Each row was made from one small tree. The marks that hang from a mark follow it in brackets, in alphabetical order. Every link used is in the known rows. Write each row's tree.
Known rows
fetu[dimoda[ronu talumur tunab[torik]]]: [-0.69  0.68 -1.03 -0.11  1.36 -2.16 -0.42  2.89  2.27 -6.88 -2.08 -2.45
  2.26 -1.06 -3.82  0.25  0.12  0.78 -0.20 -2.99 -2.56]
torik[fetu tunab[dimoda]]: [ 0.08 -0.20 -0.91 -0.12  1.73 -1.62  1.18  0.62  0.77 -3.11  0.76 -4.27
  0.51  1.05 -4.67 -1.24  0.53 -0.92 -3.23  1.79 -2.20]
tunab[torik[fetu[dimoda]]]: [-1.90 -0.33 -0.51  0.23  2.79  4.57  0.21  0.86  3.60 -3.74 -0.80 -2.09
  1.85  0.35 -5.12 -0.60 -0.16  1.50 -3.02 -0.20 -2.67]
dimoda[bori ronu]: [-2.70  0.39 -1.24 -0.72 -0.09  0.28  2.29 -1.24  2.54 -3.73  2.50 -0.54
  1.85  3.19 -3.34 -0.07 -0.42 -4.83 -0.79 -3.71 -2.30]
fetu[dimoda[bori talumur]]: [-2.22  0.06 -1.00  0.39 -0.52  1.45 -0.07  0.53  3.51 -4.91  0.99 -1.14
  2.01  1.79 -2.82  0.36 -0.46  2.00 -1.97 -2.74 -2.28]
fetu[dimoda[bori]]: [-2.29 -0.07 -0.78 -0.07  0.90  2.94  1.13  0.21  4.49 -3.69  1.96 -1.34
  1.11  2.51 -2.61  0.14 -0.54 -0.39 -2.55 -2.78 -2.03]
dimoda[bori ronu talumur tunab[torik]]: [-2.77  0.11 -1.59  0.19  0.48 -3.27  0.96  1.44  1.66 -6.42  0.30 -1.94
  2.89  0.89 -5.57 -0.41 -0.61 -3.02  0.71 -3.13 -2.40]
talumur[dimoda[bori tunab]]: [-0.81  0.31 -1.24 -0.28  1.34 -1.38  2.19  2.73  2.46 -5.00  2.99 -3.71
  0.73  1.82 -3.79 -1.74 -1.08 -1.17 -2.99 -2.87 -1.76]
tunab[dimoda[talumur] torik]: [-1.87  0.50 -1.40 -0.32  0.76  1.89 -0.04  3.73  2.26 -5.53 -0.10 -2.58
  2.37 -0.04 -3.44 -0.47 -0.38  0.50 -0.45  2.20 -2.89]
torik[fetu[dimoda]]: [-0.61  0.10 -0.43  0.41  1.71  3.35  0.25 -0.54  3.00 -2.77  0.23 -1.83
  0.79  0.93 -3.70 -0.17  0.20  1.23 -3.90 -0.64 -2.50]
tunab[dimoda torik]: [-1.83  0.41 -1.17 -0.65  2.15  3.89  1.31  3.47  3.05 -4.35  0.78 -2.88
  1.64  0.58 -3.45 -0.80 -0.50 -1.78 -1.14  2.01 -2.62]
dimoda[bori ronu tunab[torik]]: [-2.92  0.08 -1.29 -0.07  1.77 -1.53  2.18  1.08  2.53 -5.27  1.33 -2.20
  2.20  1.50 -5.42 -0.77 -0.72 -5.30  0.07 -3.31 -2.13]
tunab[dimoda[ronu] torik[fetu]]: [-2.40  0.82 -1.07 -1.81  2.49  2.83  1.99  1.11  1.80 -4.22 -0.13 -3.49
  1.99  0.93 -5.85 -1.52 -0.56 -3.70 -0.64 -0.40 -3.05]
fetu[dimoda[bori ronu talumur]]: [-2.62  0.64 -1.11 -0.93 -0.77 -0.37  0.63 -0.34  2.96 -5.56  0.39 -0.97
  2.44  2.24 -2.93  0.38 -0.36 -0.42 -0.47 -5.27 -2.49]
torik[fetu tunab[dimoda[ronu talumur]]]: [-0.25  0.52 -1.33 -1.06  0.09 -4.92  0.47  0.10 -0.58 -4.92 -0.71 -3.88
  1.85  0.73 -4.92 -0.99  0.82 -0.76 -1.16 -0.66 -2.62]
fomi[dimoda]: [-0.59  0.12 -0.66 -0.85  0.90  3.31  0.67  1.51  2.79 -5.13  2.50 -0.20
  0.47  0.90 -0.60 -0.21  0.67  1.47 -3.65 -0.32 -2.01]
talumur[dimoda[tunab]]: [ 1.09  0.65 -1.15 -0.31  1.66 -1.88  1.09  3.44  1.70 -4.91  1.66 -3.40
  0.39  0.14 -2.60 -1.30 -0.20  0.61 -3.43 -0.89 -1.98]
tunab[dimoda]: [-0.66  0.75 -1.12 -0.57  1.09  2.97  1.25  2.00  2.40 -3.47  1.83 -2.57
  0.63  1.25 -2.04 -0.46 -0.28 -1.87 -2.00  1.68 -2.50]
bori[dimoda[talumur tunab[torik[fetu]]]]: [-1.70 -1.47 -0.87  1.92  1.71 -1.19 -0.47  2.22  1.72 -5.65 -1.53 -3.43
  1.67 -1.82 -4.55 -0.48 -0.31  2.39 -2.29  1.13 -1.87]
talumur[dimoda[bori ronu]]: [-2.36  0.91 -1.40 -2.50  0.22 -0.08  2.77  1.13  2.61 -5.01  2.62 -2.11
  1.75  3.15 -3.44 -1.63 -0.83 -2.49 -1.48 -5.30 -2.20]

Write each row's tree
[-1.97  0.31 -1.41 -1.73  0.63 -3.66  2.69  0.75  1.74 -4.50  1.89 -3.56
  1.27  2.98 -3.76 -1.20 -0.04 -4.51 -0.35 -2.88 -1.85] -> torik[tunab[dimoda[bori ronu]]]
[-0.23  0.39 -1.23 -0.43  2.68 -0.30  1.19  4.94  2.43 -5.70  0.71 -3.75
  1.25 -0.35 -4.10 -1.75 -0.47  0.68 -2.62 -0.46 -2.17] -> talumur[dimoda[tunab[torik]]]
[-1.63  0.54 -1.51  0.46 -0.59 -4.18  1.15 -0.20  0.95 -5.64  1.46 -1.59
  2.00  1.47 -4.09 -0.08 -0.42 -3.34 -0.22 -3.82 -2.23] -> dimoda[bori ronu talumur tunab]
[-0.69  0.72 -1.10 -1.55  2.94 -1.49  1.79  2.54  1.08 -5.58 -0.36 -4.34
  1.84 -0.17 -6.60 -2.29 -0.58 -1.26 -2.20 -2.83 -2.56] -> talumur[dimoda[ronu tunab[torik[fetu]]]]
[-2.34  0.58 -1.43 -1.89  2.15 -1.94  2.84  3.58  2.49 -6.47  1.36 -3.86
  1.95  1.39 -5.55 -2.16 -1.24 -3.00 -0.65 -5.04 -2.11] -> talumur[dimoda[bori ronu tunab[torik]]]
[-2.87  0.45 -1.19 -1.88 -1.18 -0.04  1.23  0.47  2.09 -6.98  2.19 -0.06
  1.91  2.11 -2.11 -0.18  0.02 -0.01 -1.06 -4.78 -2.20] -> fomi[dimoda[bori ronu talumur]]
[-1.24 -0.25 -0.76 -0.23  1.34  0.44  1.85  1.83  2.74 -5.74  3.76 -1.74
  0.07  1.47 -2.35 -0.78 -0.35 -0.70 -3.19 -2.31 -1.44] -> fomi[dimoda[bori tunab]]
[ 0.05  0.00 -1.20  0.23  0.36 -3.15 -0.05  0.95  0.10 -4.25 -0.13 -3.99
  1.34  0.38 -4.75 -1.05  0.69  1.23 -2.48  2.04 -2.42] -> torik[fetu tunab[dimoda[talumur]]]
[ 0.27  0.77 -0.74 -1.27  1.42 -1.21  1.28  1.47  1.40 -6.24  1.83 -1.39
  0.31  0.34 -1.39 -0.49  0.60 -1.38 -2.38 -2.91 -1.87] -> fomi[dimoda[ronu tunab]]
[-1.40  0.66 -1.11 -0.13  0.01 -2.96  0.55  0.57  2.14 -6.03  0.29 -2.15
  1.81  1.23 -3.58  0.09 -0.45 -1.05 -0.54 -5.36 -2.16] -> fetu[dimoda[bori ronu talumur tunab]]
[-1.47 -1.17 -1.07  1.72  1.23 -1.45 -0.52  3.69  2.61 -6.39 -1.09 -2.71
  1.62 -1.92 -2.32  0.19 -0.15  2.28 -1.38  1.02 -1.58] -> bori[dimoda[talumur tunab[torik]]]
[-1.25 -0.06 -1.02  0.17 -0.04 -1.16  0.57  2.03  1.85 -6.86  2.82 -1.49
  0.97  0.78 -2.49 -0.49 -0.23  1.55 -2.55 -2.33 -1.71] -> fomi[dimoda[bori talumur tunab]]
[ 0.82  1.41 -1.22 -1.55  1.44 -3.03  1.71  2.55  1.14 -5.54  1.23 -3.33
  0.98  0.57 -2.76 -1.39 -0.12 -1.65 -2.10 -3.43 -2.14] -> talumur[dimoda[ronu tunab]]
[-1.96  0.43 -1.66 -1.36 -0.73 -5.37  1.50  0.88  0.94 -5.69  0.82 -3.42
  2.05  2.24 -3.97 -0.77  0.12 -2.44  0.29 -2.75 -2.12] -> torik[tunab[dimoda[bori ronu talumur]]]
[-1.30  0.54 -0.88 -0.35  1.50 -1.19  1.81  0.37  3.05 -4.88  1.22 -2.52
  1.07  1.77 -3.49 -0.20 -0.69 -3.36 -1.16 -5.28 -1.89] -> fetu[dimoda[bori ronu tunab]]
[-0.96  1.52 -1.48 -1.46 -0.50 -0.32  0.58  1.47  0.93 -5.28  0.28 -2.09
  1.87  0.98 -2.14 -0.13 -0.10 -2.12 -0.03 -0.88 -2.88] -> tunab[dimoda[ronu talumur]]
[-0.08  0.78 -1.58 -1.30 -0.56 -5.29  0.33  1.72  0.19 -5.72 -0.33 -3.18
  1.70  0.71 -2.71 -0.32  1.02 -1.11 -0.24 -0.67 -2.39] -> torik[tunab[dimoda[ronu talumur]]]
[-2.20  0.32 -0.61 -1.03  2.59  2.64  0.84  0.10  2.95 -4.27 -1.36 -2.04
  2.29  0.58 -5.30 -0.57 -0.04 -0.49 -1.59 -2.72 -2.83] -> tunab[torik[fetu[dimoda[ronu]]]]
[-1.82 -0.64 -1.19  0.36  0.97 -3.08  0.13  2.93  1.82 -7.00 -1.74 -2.56
  2.12 -1.45 -2.53  0.10  0.00  0.15  0.02 -1.47 -1.76] -> bori[dimoda[ronu talumur tunab[torik]]]
[-0.93  0.31 -0.83 -1.51  2.45 -0.28  1.19  3.20  2.18 -7.20  0.81 -1.76
  1.28 -0.33 -2.88 -0.81  0.36 -0.94 -1.49 -2.38 -2.03] -> fomi[dimoda[ronu tunab[torik]]]
[-2.81  0.32 -0.93 -2.27  0.26  1.59  2.46  0.18  2.88 -5.81  3.28 -0.28
  1.15  2.74 -1.88 -0.67 -0.11 -2.13 -1.72 -4.88 -1.93] -> fomi[dimoda[bori ronu]]
[-2.41 -0.62 -1.15  1.21  2.12  0.07  1.58  1.89  3.16 -4.62  1.80 -2.28
  1.67  1.19 -5.18 -0.72 -0.87 -3.33 -1.35 -0.83 -1.95] -> dimoda[bori tunab[torik]]
[-2.78  1.16 -1.60 -1.63 -0.89 -0.12  1.71  0.99  1.79 -5.34  1.60 -2.28
  2.18  2.54 -3.41 -0.42 -0.92 -3.74  0.64 -2.81 -2.63] -> tunab[dimoda[bori ronu talumur]]
[-1.01  0.57 -1.08 -1.19  1.02 -1.61  0.11  3.40  1.36 -8.35 -0.23 -1.46
  2.04 -1.10 -2.81 -0.41  0.53  1.23 -0.80 -2.45 -2.28] -> fomi[dimoda[ronu talumur tunab[torik]]]
[-1.13  0.20 -0.61 -1.35  3.06  0.27  1.49  1.73  1.43 -6.43  0.34 -2.41
  1.23 -0.30 -5.12 -1.34  0.20 -0.89 -2.35 -2.28 -2.30] -> fomi[dimoda[ronu tunab[torik[fetu]]]]
